Every row comes from one small tree of marks. The marks that hang from a mark follow it in brackets, in alphabetical order. Every link used is in the known rows. Which tree was each row made from?
Known rows:
F[L]: [ 0.42  1.84 -0.63  0.20 -0.51 -1.85 -0.53 -0.47  1.81  1.16  3.11  2.40
  1.27  0.18  1.25 -3.28  2.43 -1.92 -2.24 -0.04 -0.72]
F[G[S] L]: [ 0.60 -1.38 -1.07  1.20 -0.34 -0.62 -3.03 -2.80  1.72  3.13  3.79  1.15
  0.32  1.33  2.03 -0.11  1.47 -1.61 -4.03 -2.46 -3.87]
T[G Y]: [-2.08  0.32 -0.35  1.58  0.68 -2.11  2.36  2.18 -0.42 -3.03 -1.56  0.07
  0.05 -2.99 -3.62  0.54  1.79 -0.04 -0.95  0.91  3.76]
L[F]: [ 0.86  0.63 -0.39  0.66 -0.01  0.28  0.59  1.54 -1.40 -1.17 -0.97 -0.36
  1.67 -0.95  2.19 -3.67  1.90 -3.69 -0.19 -2.52 -1.96]
Y[M T[G X]]: [ 0.56  2.82  2.70 -1.77  1.76  4.00  2.99  0.79  1.14 -5.40  0.71 -0.68
  3.29 -1.21 -0.05  1.79  0.83  3.29  1.63  1.02  4.82]
T[G[S] X Y]: [-4.03 -2.35  1.65  2.10  0.20  0.61  1.55  0.72 -1.71 -4.04 -1.95 -0.38
  0.08 -2.49 -1.99  2.37  1.19  2.39 -0.35  1.00  1.94]
G[S[W] T[X]]: [ 0.22 -0.39  0.24 -0.69 -0.76  1.61 -2.07 -3.56 -3.08  0.85 -1.20  0.77
 -2.67  3.57  0.62  0.07 -2.51  0.27  0.96  2.02 -2.08]
A[W]: [ 0.00  1.62  0.06 -2.39 -2.83 -0.49 -2.20 -0.88 -0.48  0.78  0.68  0.80
  0.63  1.09  2.21 -1.46  1.51 -4.13  1.28  1.78  0.69]
L[F[G[T]] S[W]]: [ 2.74 -1.19 -0.79  0.56  0.63  1.21 -3.12 -2.85 -1.82  3.93 -2.85 -3.24
 -1.33 -0.54  1.63 -1.84 -2.08 -3.93  0.95 -5.39 -4.28]
G[T[X[S]]]: [ 0.02 -1.42  1.08 -0.23 -1.37  0.70 -0.26 -0.79 -0.11 -1.63  2.44 -2.11
  1.36  1.25  3.34  0.25 -0.31  1.35  0.95  3.17  0.19]
L[F[G] S[W]]: [ 1.67 -0.32  0.67  0.00  0.34  0.31 -2.90 -1.15 -0.35  4.10 -2.69 -2.74
 -0.46 -1.88  2.07 -3.12 -0.89 -4.79  0.72 -6.01 -4.53]
G[S[W] T[Y[M]]]: [ 1.80 -0.71 -3.35 -0.20  0.31  0.27  1.00  2.10 -1.44  1.31 -2.97  3.01
 -3.50  3.23 -3.57  0.93 -2.71  2.27  1.50  0.28  0.13]
T[G X[S]]: [-2.96 -0.53  3.25 -0.43 -1.10  0.24  1.56  0.68  0.89 -2.11  3.07 -3.68
  2.76 -2.81  3.05  1.32  0.91  0.88  0.72  2.77  1.54]
S[W]: [ 0.81  3.91  1.01 -2.03 -0.34 -2.63 -0.82 -0.38  0.16  2.13 -0.72  1.42
 -1.32  0.97 -0.59 -3.66 -0.99 -3.17  0.49  1.18  0.09]
X[S[W]]: [ 0.21  1.41  0.43 -1.91 -1.38 -3.50  0.44  3.28  1.78  3.54  1.31 -0.52
 -0.32  1.11  1.38 -3.26 -0.66 -1.54  1.38  2.39 -0.66]
F[G[S[W]]]: [ 1.05  0.21  0.36 -0.94 -0.43 -1.57 -3.21 -2.38 -0.01  3.83  0.33  0.21
 -1.71  1.81  0.50 -0.06 -1.29 -2.91 -1.28 -0.87 -3.01]
G[S T]: [ 1.21 -1.99 -4.58  0.60 -1.43  0.26 -0.88 -0.92 -3.59  0.23 -0.25  1.23
 -1.13  3.70 -0.06  0.25 -0.45 -0.71  0.26  2.69 -2.87]
G[T]: [ 1.90  0.49 -2.05 -0.05 -0.66 -0.40 -0.75 -1.62 -1.68 -1.03  0.44  0.41
 -0.19  2.32  0.27 -0.73 -0.10 -1.54 -0.22  2.90  0.30]
F[G]: [ 1.63  1.04  1.51 -0.49 -0.15 -1.59 -2.65 -2.28  1.46  0.42  2.27 -0.82
  1.38 -0.09  2.00 -0.17  1.17 -3.23 -2.12 -0.32 -0.30]
T[G[S[W]] Y]: [-2.63 -0.29 -1.40  1.06  0.35 -2.12  1.98  2.26 -1.93  0.53 -3.37  1.02
 -3.40 -0.72 -4.93  0.17 -0.47  0.15 -0.23  0.50  1.35]
T[G]: [-0.99  1.54 -0.34 -0.29 -0.31 -1.01  1.17 -0.24 -0.76 -1.57  0.88 -0.84
  1.09 -1.81 -0.57 -0.14  1.24 -2.13 -0.56  1.97  1.45]
F[G[S]]: [ 0.62 -1.28 -1.03  0.26 -0.83 -0.92 -2.80 -1.51 -0.11  1.63  1.33  0.06
  0.60  1.20  1.40  0.68  0.59 -2.75 -1.85 -0.30 -3.21]
Y[M T[G]]: [ 1.79  2.80 -0.97 -1.49  1.69  2.17  3.59  2.53  0.84 -3.30  0.35  0.38
  2.34 -0.50 -1.91  0.74  1.03  2.07  1.43  1.11  4.07]

Write each row's tree:
[-2.93 -0.90  1.69  0.13 -0.65  1.86  0.27 -1.91 -2.02 -2.41  0.38 -1.22
  1.11 -1.48  1.28  1.96  0.72  0.18  0.18  1.74 -0.43]
T[G[S] X]
[ 1.83 -2.52 -2.78  1.46 -0.32  0.47 -3.35 -4.79  0.11  2.59  3.55  0.84
 -0.76  2.57  1.76  1.36  0.33 -0.66 -3.98 -1.72 -3.68]
F[G[S T] L]
[-2.76 -1.81  1.59  0.85  1.08  2.30  2.70  2.17  0.15 -4.28 -1.08  0.04
  1.22 -2.74 -1.26  3.81  0.13  4.04  0.80 -0.11  2.50]
T[G[S] X Y[M]]
[ 0.70  0.48 -0.86 -0.17 -0.46 -0.26 -0.69  1.66 -1.64  3.37 -4.20 -1.26
 -0.60 -1.15  1.13 -5.16 -0.82 -4.28  2.53 -4.09 -4.21]
L[F S[W]]
[-3.58  0.17  3.96  1.61  0.76  0.01  1.59 -0.22  0.10 -4.99 -1.15 -1.01
  0.93 -3.92 -1.44  1.44  1.41  1.73 -0.70  1.22  4.59]
T[G X Y]
[ 1.03 -0.19  1.52  0.51  0.73  2.04  1.14 -0.24  0.74 -4.80 -0.62  0.79
  0.86 -0.02 -0.25  2.13 -0.59  3.72  0.83  0.79  3.53]
G[T[X Y[M]]]
[ 2.08 -1.00 -1.56  0.57  0.17 -0.20 -3.80 -5.60  0.16  4.97  2.40  1.30
 -2.77  2.98  0.71  0.39 -1.57 -0.96 -3.53 -2.05 -3.34]
F[G[S[W] T] L]
[-1.45  1.68  3.12 -1.31  0.53  0.90  2.22  0.99  0.82 -1.44  0.32 -2.34
  0.36 -0.09 -0.27 -0.08  0.19  2.40  1.73  2.33  3.45]
Y[T[G X[S[W]]]]
[ 1.19 -2.09  1.42  1.17 -0.35  1.37 -4.86 -6.48  1.79  1.35  3.17 -2.03
  1.20 -0.63  3.65  1.16  0.25  0.12 -1.92 -2.24 -2.62]
F[G[T[X]] L[S]]
[-0.56  1.08 -0.38  0.34  1.20 -0.61  3.78  3.64  1.25 -3.14 -0.45  0.59
  1.48 -3.22 -2.92  1.58  0.63  1.84  0.23 -0.12  4.70]
T[G Y[M]]
[ 0.07  1.87 -1.11 -0.48 -0.87 -2.51 -1.75 -0.27  1.70  4.94  0.36  1.44
 -0.89  0.13  0.27 -4.69 -0.03 -2.18  0.17 -1.40 -2.67]
F[L[S[W]]]
[ 2.36  0.07 -2.26  0.37  0.77 -0.08  1.72  2.17  0.16 -2.58 -1.10  1.79
  0.08  0.84 -1.75  0.76 -0.28  2.19  0.66  0.81  3.03]
G[T[Y[M]]]
[ 0.70 -0.95 -0.35  0.89 -0.50 -1.56 -3.84 -2.70  2.94  3.73  3.04 -0.77
  1.56 -1.20  2.44 -1.38  1.53 -2.30 -2.26 -3.17 -3.34]
F[G L[S]]
[-4.05 -0.73  2.53  1.11  0.66 -0.03  1.07 -0.29 -1.49 -1.77 -3.13  0.28
 -2.15 -1.89 -2.89  1.28 -0.73  1.99  0.28  0.72  2.03]
T[G[S[W]] X Y]
[-1.35 -1.43 -2.37  1.06  0.82  0.09  3.38  4.18 -0.38 -2.03 -1.40  1.18
  0.25 -1.68 -3.32  2.70  0.21  2.48  0.56 -0.17  1.98]
T[G[S] Y[M]]
[-1.43  0.94 -1.37 -0.62 -0.49 -1.08  0.29 -0.43 -2.36  1.70 -1.00  0.31
 -1.89  0.21 -1.80 -0.21 -0.96 -2.04  0.21  1.15 -0.71]
T[G[S[W]]]
[ 1.69 -2.58 -4.58  0.98  0.14  0.65  1.41  2.88 -1.67 -1.16 -1.81  2.26
 -0.93  2.75 -2.10  2.15 -0.76  2.93  0.89  0.86 -0.03]
G[S T[Y[M]]]
[ 1.09  2.33 -1.89 -2.07  1.51  2.06  3.19  2.72 -0.34 -0.21 -1.31  1.26
 -0.30  1.62 -3.04  0.92 -0.88  2.24  2.22  0.32  1.78]
Y[M T[G[S[W]]]]
[ 0.82  0.32 -0.08  0.08 -0.09 -1.27 -3.39 -3.46  1.85  5.23  2.76  1.59
 -1.77  1.68  1.21 -1.08 -0.30 -2.01 -3.25 -2.88 -3.73]
F[G[S[W]] L]
[-1.29  1.25  4.43 -1.97 -1.20 -1.49 -0.37  0.89  2.05  1.01  1.72 -1.67
  0.68  0.19  3.32 -1.87 -0.58  0.10  1.71  2.16 -0.06]
T[X[S[W]]]
[-0.11  0.70  0.75 -1.20  1.10  4.68  2.90  1.57 -0.11 -4.17  0.04  0.09
  2.31  0.07 -0.37  2.82  0.38  4.23  1.89  0.85  1.98]
Y[M T[G[S] X]]
[ 0.95  0.97  0.65 -0.38 -0.12 -2.22 -4.16 -3.37  3.14  5.87  1.95 -0.17
 -0.75 -0.71  1.45 -2.43 -0.43 -2.71 -1.98 -3.78 -3.13]
F[G L[S[W]]]
[ 1.48  1.17  2.13 -2.32  0.27  2.40  3.01  4.34  3.20 -3.21  1.96 -0.58
  3.82  1.09  2.47  0.17  0.86  4.46  2.67  1.66  2.53]
Y[M T[X[S]]]
[ 0.27 -3.12 -4.58  2.15 -0.72 -0.53  0.40  1.44 -3.05 -0.88 -2.37  2.19
 -2.26  3.11 -2.86  0.76 -0.10  1.24 -0.22  2.06 -0.77]
G[S T[Y]]
[-0.35 -0.84  2.14  0.47 -0.64 -0.96  0.51  0.81  0.46 -0.93 -0.74 -1.03
 -1.58  1.04 -0.24  0.14 -1.27  2.87  1.03  2.26  2.35]
G[T[X[S[W]] Y]]
[ 1.11 -0.63  0.33  0.17  0.54  0.92 -1.85 -1.21 -1.68  2.86 -1.32 -0.88
 -1.01  0.38  2.02 -1.69 -0.38 -4.10 -1.02 -4.97 -4.63]
L[F[G[S[W]]]]
[-1.35  0.21 -1.39 -0.15  1.09 -0.40  3.01  3.59 -0.10  0.24 -2.63  1.63
 -1.90 -1.25 -4.26  1.71 -1.50  2.08  0.73 -0.84  2.05]
T[G[S[W]] Y[M]]
[-2.63 -1.41  3.18  0.15  0.48  0.71  4.13  4.82  2.98 -3.77  1.58 -2.20
  2.93 -4.24  0.57  3.06  0.52  5.08  1.63  0.62  4.61]
T[G X[S] Y[M]]
